Each row was made from one small tree. The marks that hang from a mark follow it in brackets, in alphabetical order. Every link used is in the known rows. Write each row's tree.
Known rows:
dipiv{kivigod{gatudaz{ralores}}}: [ 12   1  -9  -1  34  18  -3  29  17  21 -34  11  -1  15 -14   2  42 -34
 -12   1 -25 -23  -1]
gatudaz{tilelaf{lifum}}: [ -9  -3   7  20 -12   0   6   7  18 -11   6   9  -5  17  -5   8   1  19
  12   6 -45 -29   1]
kivigod{dipiv gatudaz{mopo ralores tilelaf}}: [-39 -22  32   2  51 -14  -8  63  49 -20 -13 -18   1 -19 -52  48  22  -1
  -3 -21 -27 -45   1]
dipiv{kivigod{gatudaz}}: [ 24  20 -12   1  17  18 -10  17   6   4 -37  23  -6  19   6 -11  38 -26
 -15  -5 -30 -11   5]
dezo{gatudaz{mopo tilelaf{lifum} vonud}}: [ -5 -14  23 -11   6 -54   7  19  41  37  15  -4   4  -1 -37  35  28  13
   9  11 -71 -61 -27]
kivigod{gatudaz{ralores vonud}}: [-14 -18  -5 -10  40 -11  12  58  26  15  -5 -16   6  -9 -37  18  34 -42
  -4  13 -23 -31 -22]
kivigod{gatudaz{mopo ralores vonud}}: [-18 -26   8 -23  47 -28   2  63  47  31   2 -18   6 -19 -46  37  33 -33
  -9   9 -22 -49 -24]
vonud{gatudaz}: [ -1 -16   8  -6   5  26   8   0   0  20   0   3 -15 -25  17  -2  32   1
   6  13  -3  10   0]
gatudaz{dezo vonud}: [  0  22   5 -10  13 -25 -20  45  12  40   8 -16  -3 -18 -18  13  14  -2
  13  -8 -15 -13  -5]
gatudaz{kivigod ralores tilelaf vonud}: [ -8  13  38 -17  21 -18   3  48  44  52   5 -55  13 -14 -49  27   7 -21
  16  10   0 -56 -34]
gatudaz{mopo ralores vonud}: [-16 -22  10 -30  36 -23 -10  39  38  57  22 -32   7 -19 -45  41   6 -20
   5  16   3 -46 -24]
mopo{gatudaz{dezo kivigod ralores}}: [  8   3  50 -14   6 -40 -17  41  33  36   9 -17   6 -31  -8 -11  44  -1
   1 -25  -2  -9  -9]
lifum{tilelaf{gatudaz{dezo vonud}}}: [-18  11  -1  -6  15 -41  10  36  28  38  21   0   4 -28 -45  -9  77 -15
 -10   3 -56  -1  -8]
gatudaz{dezo kivigod ralores tilelaf vonud}: [-10  24  51 -14  18 -37 -12  69  54  67   2 -53   6 -27 -48  32  16  -5
  22 -13 -11 -53 -23]
tilelaf{gatudaz lifum}: [ -6 -21  -7  21 -12   6   6   5   5 -16  42  24  13  19  10 -13  26 -20
 -16  22 -78  -6  -4]
tilelaf{gatudaz{kivigod mopo ralores} lifum}: [-13 -29  32   0   5 -18  -3  32  48  38  55 -13  22   9 -17  15  26 -24
 -18   9 -70 -49 -23]
gatudaz{kivigod mopo tilelaf}: [ -3  14  58 -13   0 -29  -8  16  49  31  -2 -28   6 -16 -23  24   1  17
   1 -11  -2 -46 -12]
gatudaz{kivigod{dipiv}}: [  0  26  22  -2  14   6 -24  32  -2  -9  11 -38   5  11  -7   0 -11 -14
   8 -37   5  -9  -2]
dipiv{kivigod{gatudaz{dezo vonud}}}: [ 24  40  -8 -10  30  -7 -29  61  20  42 -31   6  -9   1 -12   3  50 -30
  -3 -11 -44 -26   1]
mopo{gatudaz{dezo kivigod vonud}}: [ 24  28  38 -21   6 -45 -27  50  27  42  15 -23   8 -33  -4 -19  46 -15
   3 -17 -12 -16 -19]
gatudaz{mopo vonud}: [ -4  -4   8 -26  22 -23 -15  28  26  39  18 -20   4 -16 -27  27   5 -12
   2  13  -1 -34 -18]
gatudaz{dezo}: [ -2  15  14   1   0 -19 -16  21  10  16  -3   1  -7 -12  -1   6  10  20
   7 -21 -10   3  12]
lifum{tilelaf{gatudaz{kivigod{dipiv} vonud}}}: [-15  21   6  -9  28 -16   1  47  17  13  35 -40  17  -5 -51 -14  56 -48
  -9 -11 -41 -15 -23]

Which tree is each row?
[-14 -21  41 -12   8   6   4   6  40  35  -4   0 -14 -48  -5  26  37  24
   8  16  -9 -23  -1] | vonud{gatudaz{mopo tilelaf}}
[-25 -24  36 -10  21 -24   3  19  53  30  -3 -16   3 -25 -43  46   8  17
   4   9  -1 -45  -7] | gatudaz{mopo ralores tilelaf}
[ 14  -4  28 -27  20 -28  -6  43  29  43  23 -36  17 -23 -22 -10  40 -42
  -1  10   6 -28 -37] | mopo{gatudaz{kivigod ralores vonud}}
[-23   3  11 -18  23 -56  -1  42  50  58  25  -2   4 -39 -58  11  78  -4
 -14   1 -55 -19 -11] | lifum{tilelaf{gatudaz{dezo mopo vonud}}}
[ 10  39  29 -17   9 -31 -25  54  24  56   9 -38   3 -13 -16   6   9  -9
  13 -23  -8 -24 -16] | gatudaz{dezo kivigod vonud}
[ -6   6  32 -17  33 -16 -34  58  28  22  53 -47  26 -13 -30  18  21 -49
 -14  -3 -35 -38 -25] | tilelaf{gatudaz{kivigod{dipiv} mopo vonud}}
[-15  -8   5  26   0  -6  18  28  28 -36 -15  25  -8  17  -6   6  27   6
  -2  -2 -70 -35   0] | kivigod{gatudaz{tilelaf{lifum}}}
[-18 -10  32   0  18 -27   8  29  48 -11 -26  10  -1 -21 -24  27  30  11
 -13  -3 -30 -37  -2] | kivigod{gatudaz{mopo tilelaf}}
[ -5 -14  13  -1  11  -8   3  49  32  41  60 -29  26  15 -24   3  30 -57
  -8  27 -73 -47 -39] | tilelaf{gatudaz{kivigod ralores vonud} lifum}
[-21 -26   8  20   2 -14  -2  40  27  21  42  12   6   3 -10   8  36  -7
  -6   2 -85 -15   1] | tilelaf{gatudaz{dezo ralores} lifum}
[-22   0  16   5  16 -28 -10  65  45  44  14 -19  -7  -5 -43  35  18   9
  30   0 -55 -54  -9] | gatudaz{dezo ralores tilelaf{lifum} vonud}
[  7  -1  22 -12   8 -26  -1  21  26   4   4  -4   8 -35 -18  -6  45 -12
   2  28  -7 -21 -23] | mopo{gatudaz{tilelaf vonud}}
[-31 -31   2 -24  38 -39  20  35  53  59  35 -16  15 -30 -76  19  72 -31
 -18  28 -41 -34 -29] | lifum{tilelaf{gatudaz{mopo ralores vonud}}}
[  4   4  65 -20  -5 -58  11   0  45  42 -12 -19   9 -19 -28  24  23  25
  -4 -16 -26 -44 -21] | dezo{gatudaz{kivigod mopo tilelaf}}
[-10   7  23 -25  17 -45  13  26  51  57  33 -28  19 -22 -55  -1  67 -32
 -21   9 -42 -35 -35] | lifum{tilelaf{gatudaz{kivigod mopo vonud}}}
[  1   2  35 -26  14 -28 -12  36  39  48  44 -32  27 -19 -23  12  30 -40
 -22  20 -35 -41 -35] | tilelaf{gatudaz{kivigod mopo vonud}}
[-10   6  52 -21  17 -42 -23  52  53  67  10 -34   1 -22 -28  33   9  16
   5 -34  -2 -39  -6] | gatudaz{dezo kivigod mopo ralores}
[  0 -16  49 -30  13 -55  10  12  38  63   5 -30  12 -12 -34  28  24   2
  -6 -19 -14 -38 -28] | dezo{gatudaz{kivigod mopo ralores}}
[-24 -18  28 -23  33 -28  -4  42  57  54  10 -35   8 -30 -59  52  13  -7
  11  22  -4 -61 -24] | gatudaz{mopo ralores tilelaf vonud}
[-23 -18   7  -7  11 -31  20  -3  35  21  21  15   8 -21 -41  -2  64  -3
 -27   9 -42  -7  -5] | lifum{tilelaf{gatudaz{mopo}}}
[ 14  26  65  -4 -11 -45 -15  30  41  17  -8  -8   1 -38  -3 -14  46  25
   3 -23 -16 -15  -3] | mopo{gatudaz{dezo kivigod tilelaf}}
[-10  -8  12  -2  10 -36 -26  54  40  42  55   3   9  -9 -17  19  41 -13
  -7  12 -91 -39 -10] | tilelaf{gatudaz{dezo mopo vonud} lifum}
[ -5  11  18 -22  23 -41 -32  50  36  57  15 -19  -3 -29 -28  33  14   7
   8 -11 -13 -33  -6] | gatudaz{dezo mopo vonud}
[ 21  15  -6 -25  40  -5 -21  43  32  43 -20   3  -1   3 -22  17  39 -38
 -12   8 -31 -46 -12] | dipiv{kivigod{gatudaz{mopo vonud}}}
[-21 -18  42 -11  33 -10 -22  50  36  18  45 -41  25 -10 -34  24  19 -33
 -16 -12 -28 -31 -14] | tilelaf{gatudaz{kivigod{dipiv} mopo ralores}}
[-26  -4  20  -4  10 -50   6  18  45  36  15  16   1 -34 -40   4  75  20
 -21 -13 -53  -3   7] | lifum{tilelaf{gatudaz{dezo mopo}}}
[-15   9  18  27  -1 -26   2  52  38 -18 -19  25 -14   3  -8  11  35  24
   6 -24 -80 -30  13] | kivigod{gatudaz{dezo tilelaf{lifum}}}
[ -6 -26  32  -3   9 -19  11  13  34   0  -3   1   6 -34 -23  -1  44   1
   0  16  -2 -17 -10] | mopo{gatudaz{ralores tilelaf}}
[ -6  15  34 -13  23 -10 -35  35  19   7  18 -39   5   0 -17  20 -12  -4
   3 -39   5 -29  -3] | gatudaz{kivigod{dipiv} mopo}
